Each row comes from the steps of one walk. Every step used is in the known rows, and no mark comes twice. Write the walk behind each row, first mark first.
Known rows
h, r, u, n: [-0.43  2.95  0.58  0.97  2.39 -0.50 -2.81  3.37 -0.47  2.06 -1.92 -0.42
 -2.35 -3.13  2.16 -0.38 -0.68 -1.49  1.71  2.47  0.74]
g, r, u: [-2.03  0.36  2.20  1.56  1.28 -0.93  1.84 -0.85 -1.55  2.31 -0.86  2.61
 -1.49 -2.47  2.55  0.44  3.76 -0.55 -1.39 -2.56 -2.07]
h, r, t: [-0.07  3.55  1.74  4.77 -0.49  0.31 -1.00  1.01 -2.55  0.81  0.19 -0.46
 -3.90 -0.36 -2.83  0.97 -2.65 -0.45  1.03 -1.19  0.82]
u, n, t, r, g: [ 2.37 -2.55  2.25 -1.37 -2.99 -3.53 -3.56  1.44  0.22  2.09  0.81 -2.75
  0.80  2.69  3.21  2.30  3.13 -3.07  0.98  2.66  2.67]
n, t, r: [ 2.90 -3.42  3.04  2.09 -1.94 -1.30  0.96 -2.67 -2.73  1.10  1.82 -3.48
 -0.11  3.95  0.57  0.74  4.35 -1.28 -1.36 -2.98  0.48]
g, r, u, n: [-0.85  0.17  2.20 -1.40  0.86 -1.68 -1.43  2.26 -2.56  2.23 -2.68  2.83
  1.95 -3.57  3.48 -1.36  2.38 -0.43 -0.16  0.39  1.09]
h, r, g, n: [ 0.56  2.40 -3.53 -0.83  1.24  0.15  0.78  3.59  3.26 -0.57  1.41  1.54
 -3.44 -1.30  1.14  4.07 -1.90  2.98  1.85  0.14 -1.58]
h, r: [ 0.65  1.04  0.09  2.61  2.01 -0.71  1.99  0.10  0.62 -1.23  0.86 -0.20
 -4.01 -1.13 -0.88 -1.26  1.23  2.03  0.25 -3.74 -0.60]
r, u, n: [-0.84  1.42  1.57 -1.16  0.27 -0.29 -3.15  1.38 -1.05  2.04 -4.07  0.72
  1.15 -2.77  3.03 -2.39  0.37 -0.98  0.16  2.28  1.04]
u, r, g, n: [ 0.79 -2.47 -1.84 -3.54 -0.06 -2.79  0.56  1.49  3.84 -1.46  0.02  0.01
  2.19  2.08  0.15  1.28  0.64  3.78  0.98  1.06  0.41]
u, n, h, r: [ 4.65 -2.10  0.33  1.74  1.49 -2.65  0.40  4.20 -0.68 -1.30 -0.94 -0.02
  0.88 -0.68 -0.41 -0.99 -0.60  0.41  1.94 -0.59  0.82]
r, u: [-2.35  1.63  1.37  1.73  0.97  0.87  0.05 -1.68  0.01  2.02 -2.33  0.58
 -2.01 -2.02  2.17 -0.79  1.74 -0.85 -1.41 -0.52 -2.38]
t, r, u, n, h: [ 2.78 -4.22  4.55  0.14  1.61 -2.67 -0.64  3.01 -3.90  2.71 -2.92 -2.06
  4.30  0.76  1.78  0.29  2.12 -4.98  1.58  5.72 -1.24]
g, n, u: [-1.71  2.99 -4.33 -2.54  1.03  3.72  1.23  0.59  0.04 -1.71 -0.35  1.92
  1.12 -0.78 -0.67 -0.67 -2.78  4.35 -2.30 -1.90 -0.54]
g, n, t: [ 3.25 -0.45 -2.26  0.51 -3.09  2.33  0.19 -0.36 -1.27 -0.24  1.01  0.78
  1.19  1.77  1.94  1.78 -0.66  3.79 -1.95 -4.92  0.96]
n, u: [-3.08  2.56 -1.72 -0.15  1.04  1.39  1.23 -2.30  1.01 -1.30 -0.30  0.30
 -1.41 -0.95 -1.06 -2.92  0.70  1.72 -2.35 -3.17 -0.83]
n, h, r: [ 3.18 -1.63  0.10  4.47  2.16 -1.74  3.68  1.37  0.21 -1.40  0.88  0.03
 -2.41  0.12 -1.15  0.51  0.65  0.38  0.77 -3.45 -2.70]
u, r, g, n, t: [ 2.15 -2.54 -2.70 -1.20 -2.81 -2.13 -1.03  0.30  3.35  0.08  2.15 -1.32
  0.95  4.18  2.01  3.89  0.57  2.23  0.37 -1.43  1.53]
u, n, t, r: [ 3.88 -3.45  3.24 -0.70 -2.37 -2.18 -2.62  0.50 -3.68  0.78  0.40 -3.52
  2.99  2.94  1.65 -1.05  3.10 -1.57  0.11  0.05  3.96]
g, r, t, n, h: [ 3.15 -2.41  3.02  2.34 -0.85  1.43  1.72 -1.10 -5.01 -1.31 -0.62  3.56
  3.62 -1.71 -2.13  0.65 -2.78 -1.63  1.77  0.59 -1.41]
h, r, u: [-1.70  3.46  0.53  3.78  2.91  0.34  0.42  0.04  0.41  1.94 -0.11 -0.56
 -5.55 -2.25  1.07  1.11  0.65 -1.40  0.16 -0.60 -2.59]
t, r: [ 1.43 -3.15  3.78 -0.42  0.85 -1.84  2.53 -1.36 -1.95 -0.32 -0.61 -1.96
  1.19  1.73 -1.01 -2.15  4.39  0.36 -0.73 -0.49 -0.30]
g, r: [ 0.48 -1.77  1.64  0.28  0.23 -2.10  3.48 -0.88 -1.33 -0.74 -0.29  3.17
  0.32 -1.46  0.47 -2.31  4.04  3.08 -1.62 -5.46 -0.22]
t, n, u: [-2.37  2.69 -2.41 -2.71  1.72  5.07  1.25 -4.39  0.95 -3.79 -0.13  1.46
  0.57 -2.97 -1.84 -4.06 -2.20  0.66 -0.70  0.40 -1.50]
u, n, g, r: [-0.58 -2.36 -0.45 -2.47 -2.22 -0.61  1.94  1.45 -0.26  0.04  1.71  3.18
  1.62 -0.12 -0.70 -1.84  1.77  0.71 -2.37 -2.49  2.39]

Write each row's walk
[ 2.61 -1.03 -1.35  1.47  2.40  0.31  1.92  0.05  4.03 -2.77  1.27  1.03
 -2.49 -2.30 -0.18  2.23 -2.10 -2.11  3.90  2.61 -4.56]	t, n, h, r, g
[-3.09  1.82  0.53  1.19 -0.60 -0.59 -1.92 -1.58 -1.16 -0.33 -0.19 -2.50
  0.62  2.45 -4.53 -1.83 -2.05 -0.62 -0.72  0.35  2.42]	n, u, r, t
[ 4.11 -1.78 -0.29  2.15  3.11  1.88  3.38 -1.06  0.21 -3.76  1.02  0.66
 -0.39 -2.11 -1.91 -0.55 -1.65 -0.29  2.60 -0.15 -3.50]	t, n, h, r
[-2.90  5.65 -5.81 -1.31  2.50  2.00  0.36  3.23  4.15 -0.96  2.44  1.08
 -4.42 -1.38  0.05  4.45 -3.68  1.90  0.62  0.89 -2.21]	h, r, g, n, u
[ 0.25  1.60  1.78  0.54 -1.83  3.96 -1.54 -3.10 -3.06 -1.53 -1.86  1.45
  1.37 -1.80 -2.70 -2.11 -4.14 -0.73  1.34  2.17  0.55]	r, t, n
[ 0.30  1.07  0.74  1.47 -2.55  0.63 -5.00  0.22 -1.45  3.31 -1.44 -0.99
  0.12 -0.66  4.75  0.68  0.45 -2.19 -0.58 -0.24  2.06]	r, u, n, t
[-0.98 -1.16 -1.38 -2.13 -2.64  1.17  0.29  0.21  0.93 -0.13  0.05  1.02
  1.30  0.81 -0.94 -2.69 -0.34  0.26 -2.36 -0.67  2.35]	u, n, g
[-3.90  0.50 -2.02 -1.41  1.12 -3.10  0.24 -1.44  5.89 -1.14  0.80 -1.77
 -1.52  1.57 -1.01 -0.90  1.74  0.00 -0.32  0.40 -0.49]	n, u, r, g
[-3.36  0.22 -2.77 -3.78  1.92  0.37  0.11 -3.77  5.77 -3.58  1.21 -0.90
  0.47 -0.39 -1.81 -1.90 -0.67 -0.83  1.58  3.86 -0.90]	t, n, u, r, g
[ 3.98  0.92 -0.54  4.15  0.02  1.48  0.27  4.69 -4.08  0.09  0.26  0.88
  0.27  0.69 -2.58  4.95 -6.44  0.66  2.17  0.17 -1.15]	g, n, h, r, t
[-2.32 -0.48 -1.30 -0.77  1.83 -1.82  1.41 -2.70  2.02 -2.16  0.60 -2.27
  0.93  2.02 -2.86 -3.92  1.94  1.84 -1.56 -2.31  1.07]	n, u, r
[-3.31  3.85 -5.19 -3.15  0.48  2.27 -0.01  1.27  3.70 -0.59  0.30  2.18
 -0.97 -1.02  1.04  2.32 -2.53  2.38 -0.86  0.62 -1.99]	r, g, n, u
[ 0.35  0.49  2.72  0.33 -1.24  2.22  0.08 -2.02 -4.52 -1.27 -0.32  3.59
  1.95 -2.95 -2.11 -1.05 -2.40 -0.39  1.10  0.42  0.68]	g, r, t, n
[ 3.04 -1.00  0.19  0.09 -3.72 -0.70 -3.03  0.05 -1.13  0.37 -0.91 -0.35
  1.62  0.65  2.72 -1.71  0.85  0.98 -0.77 -3.15  3.99]	u, n, t
[ 1.42  0.76 -3.43 -0.16 -3.55  0.84 -1.06  0.58  2.34  0.91  1.49  1.25
 -1.17  1.38  3.74  5.28 -1.00  2.07 -0.60 -2.19 -0.46]	r, g, n, t
[-0.33 -2.25  2.86 -0.87  0.26 -3.42  1.41 -0.42  1.55  0.73  0.11 -1.35
 -1.33  1.26  0.65  0.70  3.96 -1.79  0.37  2.17 -1.51]	t, r, g
[-0.80 -0.20 -3.56 -3.55  1.99  0.68  1.13 -0.05  0.81 -2.68  0.32 -1.01
  3.39  2.15 -2.52 -1.65 -1.31  4.54 -1.12 -1.09  1.44]	g, n, u, r
[ 0.90 -1.56  2.35 -0.35 -0.83  0.80 -1.60 -3.34 -2.13 -2.49 -1.10 -1.35
  3.38  0.69 -4.09 -3.19 -2.71 -0.47  2.28  3.23  2.43]	u, r, t, n
[ 1.73 -0.72  1.19  0.77 -0.74  2.08 -0.83  0.28 -3.66  3.51  1.19 -2.54
  1.04  2.85  3.14  5.20  0.76 -1.84 -0.62  1.41 -1.18]	g, n, t, r, u
[ 0.01 -1.09  4.45 -1.75  1.73 -1.78 -2.53  1.81 -3.16  2.67 -2.81 -2.24
  2.73 -0.32  2.04 -1.38  2.56 -3.39  0.78  5.46  0.78]	t, r, u, n
[-2.04 -1.56  2.03 -1.81 -0.42  0.93 -0.74  1.07 -1.41  3.67  0.38 -2.45
  1.22  2.05  0.04  0.47  1.63 -5.40 -1.03  5.38  0.25]	t, r, u, n, g
[-4.08  0.04  0.13  1.82 -0.75  1.50  3.53 -1.58  0.72  3.27  2.20  2.52
 -2.84 -0.43  0.40  2.19  2.45 -2.39 -3.47 -2.32 -2.83]	n, g, r, u
[-1.78  2.21 -2.02 -1.33 -0.40  1.67 -1.86  0.92 -2.17 -0.70 -0.04 -1.23
  3.35  2.67 -4.19  0.48 -5.18  1.82  0.02  1.67  2.63]	g, n, u, r, t
[-0.43  0.71 -2.75 -2.76 -0.81  0.27  0.32  1.92  2.86 -0.37 -0.94  2.66
 -0.13 -0.95  2.17  2.20 -0.97  3.61  0.08  0.19 -1.34]	r, g, n
[-0.79 -2.84  0.48 -0.94 -0.16 -5.01  0.69 -1.10  4.78 -0.91 -0.38 -1.17
 -0.56  1.90 -0.05 -1.22  3.53  1.12  0.56 -0.32  0.27]	u, r, g
[-0.70  2.09 -0.89  1.77  1.29 -2.35  1.05  0.93  4.49 -0.09  1.37  0.40
 -6.08 -1.35  0.55  1.74  1.23  0.25  1.12 -1.06 -2.00]	h, r, g
[ 0.78  0.18  1.50  1.23 -1.98 -1.23 -3.00  0.95 -2.91  3.65 -0.16  1.29
  0.55 -1.56  5.17  1.67  2.36 -1.87 -0.76 -2.06  1.99]	g, r, u, n, t
[-1.60  3.01 -1.15  2.51 -1.63  6.21  0.42 -1.87 -0.58 -0.90  3.69  0.14
 -3.69 -0.03 -5.47  1.71 -6.39 -3.29  0.82  2.37 -0.63]	h, r, t, n, g
[-1.47 -0.59 -1.69 -3.23  2.77  1.68  1.21 -4.89  1.88 -4.60  0.65 -1.42
  2.59 -0.32 -3.42 -5.10 -0.60  0.90  0.21  1.06  0.19]	t, n, u, r
[ 0.13 -1.33  2.84  2.10 -1.55 -2.64 -1.37 -1.21 -1.84 -0.20 -1.33 -2.09
  1.44  2.64 -3.77 -1.87 -0.26  0.22  0.42 -0.20  2.94]	u, r, t
[-3.44  1.10 -0.70 -0.81 -1.50  2.27 -1.60  0.76  1.15  3.13 -0.95  0.54
 -0.47 -0.50  0.84 -0.32 -0.65 -2.89 -1.94  2.48  0.44]	r, u, n, g
